Each row was made from one walk, in order. Every step used is in the known rows, and no mark comes twice. Write each row's walk.
Known rows:
U, P, W: [-19, -45, -25, -29, -36, -38,  -6,  11,  -5,  34,  34, -50,  43,  13,   3,
 -52,   3,  18,  44, -30,  32,  34,  25,  18, -15,  25,  -7,  14]
U, D, X: [-53, -19,  29,   7, -18, -56, -13, -12,   2, -11,  24,  -2, -37,   1,  -8,
  16,   0,  -3,   9,  -8,  -2,  29,  12,  22, -14,   5,  -2,  15]
U, P: [-31, -62, -19, -22, -24, -33, -13,   1, -12,  17,  40, -32,  11,  20,   7,
 -33,   0,  -6,  31, -29,  22,  29,  19,  15,  -4, -13,   7,  15]
V, W, P, U: [-41, -17, -10,   5, -13, -11,  -6,   5,  31,  44,   3, -16,  43,  -7, -21,
 -10,  47, -13,  39, -32,   5,  36,  19, -23,  -2,  42, -19,  11]
F, G: [-10, -29,   1,   8,  31,  -2,   7, -14,  -6,  39,   4, -18,  38,  12,  -4,
 -17,  14,  -5,  16, -47,  26,  21,  31, -10,   1,   9, -11, -30]
U, G, F, V, W, P: [-12, -62,   6,  52, -15, -30,  -3, -18,  32,  22,  15, -13, -12,  28,  -3,
 -32, -11, -20,  16, -51,   7,   7,  26,  -4, -23, -13,  20,  23]
U, G, F: [-13, -52,  19,  50, -24, -15,   1, -12,  -2,  29,   5,   3, -21,  47,  -2,
 -31, -22, -16,   7, -29,   3,   8,  18,  -1,  -9, -19,   3,  26]
F, G, U: [-22,  -7, -18,  32,  20, -13,  23, -21,  -3,  39,  -9,  -3,  45,  23, -30,
 -12,   1, -18,   6, -14,  15,   8,  35,   0,  10,  22, -20, -22]
G, U, D, X, V, L: [-42,  16,  -9,  46, -23, -57,  13, -15,  13,  -7,   2,  14,  -5,  23, -36,
  23, -22, -28,   0,  36, -18,  11,   0,  31,   7,  14, -15,  15]
G, U, D, X: [-54,  10,  -8,  41, -33, -55,  10, -15,   3,  -8,   2,  18, -15,  19, -44,
  17, -14, -25,  -7,  36, -16,   9,  13,  26,   4,  19, -15,  21]
P, U, D: [-47, -18,  21,  30, -34,   0,   2,  -2,  13,  14, -36,  -3,  -1, -13, -28,
   4,  -3,  -3,   9,  17, -12,  38,  -3, -14,  -8,  18, -38,  -6]
X, D, U, P: [-44,   1,  17, -30, -10, -26,  -3, -17, -13,  -2,  16,  30, -30,   4,  -9,
  -2,  -7, -25,  28, -16,  33,  37,  30, -37, -19,  16,  18,  -7]
X, D: [ -3,  10,  42,  -9,   2, -30,  -8,  -8, -20,   7,   8,  25, -27,   0,  -1,
   3,  -5, -21,  14, -27,  22,  35,   1, -25, -41,   8,  15, -15]
D, X, V, F: [-60, -10,   3,  26,  -7, -40,   9, -24,   0,  -6,  14, -21,   9,   0, -13,
  12,  -6,  -1,  23, -19,  26,  27,  23, -16,   5,   3,   8,  37]
G, F, V: [ -3, -34,  20,  50, -43,   6, -11, -20,  31, -23,  25, -11,  10,   6,   2,
 -15, -15, -36,   5, -20,   5,   8,  10, -27, -16,  15,  34,  -6]
V, W: [-12, -17,   2,  18, -12, -11, -15,  16,  -1,  39,   4,  12,  35,  -5, -19,
   5,  19, -15,  22, -54,  22,  36,   3, -16,  -9,  30, -19,   8]
W, P, U, D, X, V: [-68, -18,  -6,  -6,  -6, -40,   7, -22,  52,   5,  12, -52,   4,  -9, -16,
  -9,  43, -11,  32,  15, -19,  33,  20,  -2,  -5,  18,  -3,   9]
U, G, F, V, W: [ -6, -59,  13,  64, -18, -23,  -4, -15,  17,  24,   4,  -1, -13,  27,  -6,
 -27, -26, -19,  10, -53,  13,   8,  19,  -8, -23, -15,  12,  20]
U, G, F, V: [ -5, -63,  13,  61, -19, -18,  -1, -19,  12,  14,   6,  -8, -21,  28,  -2,
 -30, -29, -19,   1, -42,   6,   4,  16,  -3, -20, -25,  18,  17]
D, X, V, F, G: [-61, -10,   1,  25,   9, -40,  15, -33,   1,   6,  12, -26,  20,   3, -12,
  10,  -4,   1,  28, -28,  34,  27,  36, -17,   5,   8,   6,  29]
W, P: [-30, -33, -16, -26,  -4, -19,  -7,  -1,  29,   4,  43, -43,  12,   6,   6,
 -19,  51, -16,  16, -17, -13,  20,  13,   7,  -1,   1,  21,   1]
X, V: [ 10, -12,  -6,  25,  18, -36,   0,  -3,  25,   2,  10, -26,  31, -20, -22,
  11,  -2, -30,  13, -23,  12,  38, -22,  -6, -26,  -2,  -4,  -6]
D, X, V: [-53,  -8,   2,  21,   9, -42,   9, -36,  -8,  -2,  20, -30,   6,  -3, -18,
   4,  13, -10,  19,  -5,   9,  25,  16,  -4,   5,  13,   7,  25]
G, F, V, W, P, U: [-22, -27,  14,  49, -46,   2,  -7, -22,  53,  -2,  15, -17,  28,   1,  -9,
 -18,   2, -34,  26, -21,   5,  15,  22, -38, -12,  39,  23,   1]
W, P, U: [-55, -27, -15,  -9, -15,   0,   4, -11,  32,  15,   7, -48,  21,  -2, -10,
 -24,  53, -10,  21,   9, -22,  24,  16, -13,   9,  14,  -1,   1]

Which walk is each row?
[-40, -21, -41,  21, -36, -40,   9,  -5,  -7,  13,  14,  -2,  21,  33, -33,
 -17, -15, -27,   9,  22,   1,   8,  16,  21,  12,   8,  -9,  22]
G, U, P
[-72,  -1,  -4,  20,   7, -44,  13, -39,  15,  18,   9, -37,  23,  -8, -28,
   2,  31, -10,  39,  -6,  10,  33,  28, -15,   7,  37,  -6,  32]
D, X, V, W, P, U
[-27, -34,   0,  19, -12,   3,   4,  16,   6,  23,  -5,   3,  38,  14,   5,
   3, -27,  10,  20, -69,  53,  26,  35, -34,  -1, -15,  -5,   5]
V, F, G
[-26, -15, -32,  13,  10, -32,  24, -18,   1,  51,   3, -25,  61,  29, -26,
 -34,  -4,  -3,  30, -17,  29,  14,  50,  10,   4,  35, -23, -13]
F, G, U, P, W
[-55, -27,  -5, -11, -18, -22,  -1,  -8,  46,   9,  10, -42,   4,  -6, -11,
 -14,  43, -11,  23,  11, -23,  31,  14,  -2,  -5,  14,  -6,  -1]
W, P, U, D
[-20, -53, -17,  37,   2, -24,  -7, -11,  46,  10,   1, -33,  23, -35, -18,
 -13,  18, -14,  14, -65,  10,  23,  12, -16, -30,   3,  17,  -5]
F, V, W, P, U, G
[-12, -15, -16,  31,  24, -52,   7,  -6,  55,  37,  -2, -33,  43, -17, -35,
   2,  17, -27,  41, -38,  17,  42,  -1, -12, -28,  17, -19,  13]
X, V, W, P, U, G
[-29,  -7, -45,  17, -45, -44,  15,   1,  -3,  25,  10, -15,  43,  27, -36,
 -30, -12, -11,  17,  20,   8,  12,  20,  25,   4,  35, -19,  21]
G, U, P, W
[-38,   9,  14, -32, -16, -30,   1, -12, -11,   6,  13,  21, -15,   1, -11,
 -10,  -6, -15,  34, -17,  38,  40,  34, -35, -25,  35,  12,  -7]
X, D, U, P, W
[-35,   3,  -9,  36,  29, -54,  23, -31,  17,  28,  -4,  -8,  29,  16, -38,
   4,  -9, -19,  18,  -7,  17,  16,  38,  10,  -3,  24, -21, -15]
F, G, U, D, X, V
[-71, -41, -31, -19, -31,   6,  -3,  -6,  -3,  -4,  24,   0,   6,   6, -16,
 -13,   8, -21,  19,  -8,  17,  28,  37, -23,  30,  11,   5,   9]
D, U, P
[-35,  17,  27, -14,  -5, -10,  -2, -14, -14,  -7,   2,  43, -31,  -6, -15,
  13,  -2, -29,  12, -14,  24,  34,  18, -46, -17,  22,  14, -17]
X, D, U
[-34,   6,  35,   7, -11, -17,   3, -23,  -9,   4,  -1,  47, -46,  17, -14,
  -1, -18, -31,  16, -16,  25,  26,  29, -43, -21,  13,  15,  -1]
X, D, U, G, F
[-43, -40,  13,  72, -35,  13,  13, -21,  13,  38, -45,  -7,  10,   9, -32,
 -26, -15, -10,  16,  -9,   1,  21,  17, -35,  -4,  13, -26,  16]
P, U, G, F, V, W
[-61, -29, -36, -24, -38,   1,   2,   1,   1,   6,  19, -14,  28,   1, -19,
 -26,   9,  -4,  27,  -8,  24,  33,  40, -20,  21,  39,  -6,   7]
D, U, P, W
[-54, -14,  -6,  33, -22, -27,  14,   3,  12,  15, -10,  13,  24,  24, -13,
  14, -38,   6,  19, -41,  47,  18,  47, -19,   5,  -3, -11,  20]
V, F, G, U, D, X
[-35, -16,  -7,  33, -22, -20,  11,  15,  20,  18, -13,  17,  31,  19, -14,
  14, -42,   1,  16, -45,  46,  21,  36, -20,  -4,  -7, -15,  10]
V, F, G, U, D
[-56, -38, -17,  20, -12,  13,   7,  -6,  -7,   5,  -7,  20, -18,   9, -27,
  -4,   0, -19,  -5, -19,   4,  18,  27, -23,  24,  -6,  -5,  10]
D, U, G
[-25,   5, -11,  41, -32, -47,   4,   4,  13,  -4,  -2,  24,  -5,  14, -44,
  17, -19, -33, -11,  27, -15,  12,  -4,  25,  -8,  14, -21,   6]
G, U, D
[-41, -29, -22,  25, -26, -17,  14,  10,  11,  26,  -4,   4,  44,  29,  -9,
  -3, -39,   3,  24, -49,  55,  18,  45, -22,   7,  -9, -10,  17]
V, F, G, U, P
[-74, -25,  -2, -12, -18, -26,   3, -19,  40,   8,  13, -44,  -2,   0, -11,
 -14,  47,  -5,  27,  16, -22,  28,  26,  -1,   3,  18,  -1,  10]
W, P, U, D, X
[-48, -14,  22,  16,   2, -75,  -2, -15,  27,  -4,  17,  -9, -15,  -3, -12,
  25, -19,  -2,  26, -28,  25,  37,  24,  10, -25,   2,  -6,  13]
U, D, X, V, F, G
[-34, -21, -25,  22, -30, -19,  17,  16,  13,  34,  -8,  -5,  59,  25, -10,
 -12, -37,  16,  30, -50,  58,  22,  48, -20,   1,   9, -17,  17]
V, F, G, U, P, W
[  1, -41,  -7,  39,  -3, -16, -16,  -1,  25,  -3,   8, -12,  29, -41, -15,
   3,   5, -18,   4, -72,  21,  24,  -2, -18, -32,   7,  18, -14]
F, V, W
[ -5,  -4, -12,  43,  12, -56,  14,   5,  51,   8,  -6,  -9,  43,  -8, -28,
  26, -38, -21,  24, -40,  44,  35,   6, -13, -29,  -7, -14,   2]
X, V, F, G, U, D
[-51, -47, -10,  18, -17, -10,   9, -25,  47,  14,   4, -49,   6,   7,  -9,
 -37,  31, -13,  22,  -3, -20,  13,  27, -12,  -2,   2,  11,   9]
W, P, U, G, F, V
[-43, -24,  -5,  21, -21, -15,   0,  -4,  36,  50,   1, -13,  32,  12, -20,
 -19,  34, -16,  44, -33,   8,  30,  27, -24,  -4,  38, -17,  23]
V, W, P, U, G, F
[-63, -13,  -2,   3, -14, -32,  -5,  -6,  34,  37,   6, -17,  23,  -6, -24,
  -3,  46,  -9,  44, -26,   4,  38,  27, -14,  -3,  46, -18,  22]
V, W, P, U, D, X
[-22,  -6,  -9,  30,  18, -35,  16, -15,  11,  31,  -5,   3,  27,  20, -32,
  -1,  -7, -18,   9, -14,  13,  15,  32,  11,  -3,  20, -24, -23]
F, G, U, D
[-75, -14,  23,  31, -34,  -9,   7, -20,   2,  11, -32,  -8, -10,  -8, -29,
   3,   2,   3,  14,  25, -12,  34,  12, -14,   3,  24, -34,  10]
P, U, D, X
[-11,  -4,  -9,  21,  17, -59,  -1,  -1,  66,  23,   6, -30,  42, -28, -35,
  15,  19, -31,  42, -31,  15,  51,  -7, -10, -36,  27, -20,   3]
X, V, W, P, U, D
[-49, -10,  15,   3,   2, -85, -10, -15,  38,  -4,  31, -18, -19, -10, -17,
  20,  12, -13,  32, -20,   4,  39,  14,  19, -27,  16,  -4,  19]
U, D, X, V, W, P
[-31,  -3,  31,  14,  -6, -20,   1, -29,   2,  -8,   1,  40, -46,   4, -14,
   1, -23, -32,  12, -26,  26,  24,  28, -47, -30,   9,  27,  -9]
X, D, U, G, F, V
[-43, -44,  14,  70, -35,  16,  16, -24,  10,  28, -44, -14,   3,  11, -26,
 -28, -19,  -8,   7,   3,  -6,  18,  14, -31,  -2,   3, -20,  11]
P, U, G, F, V
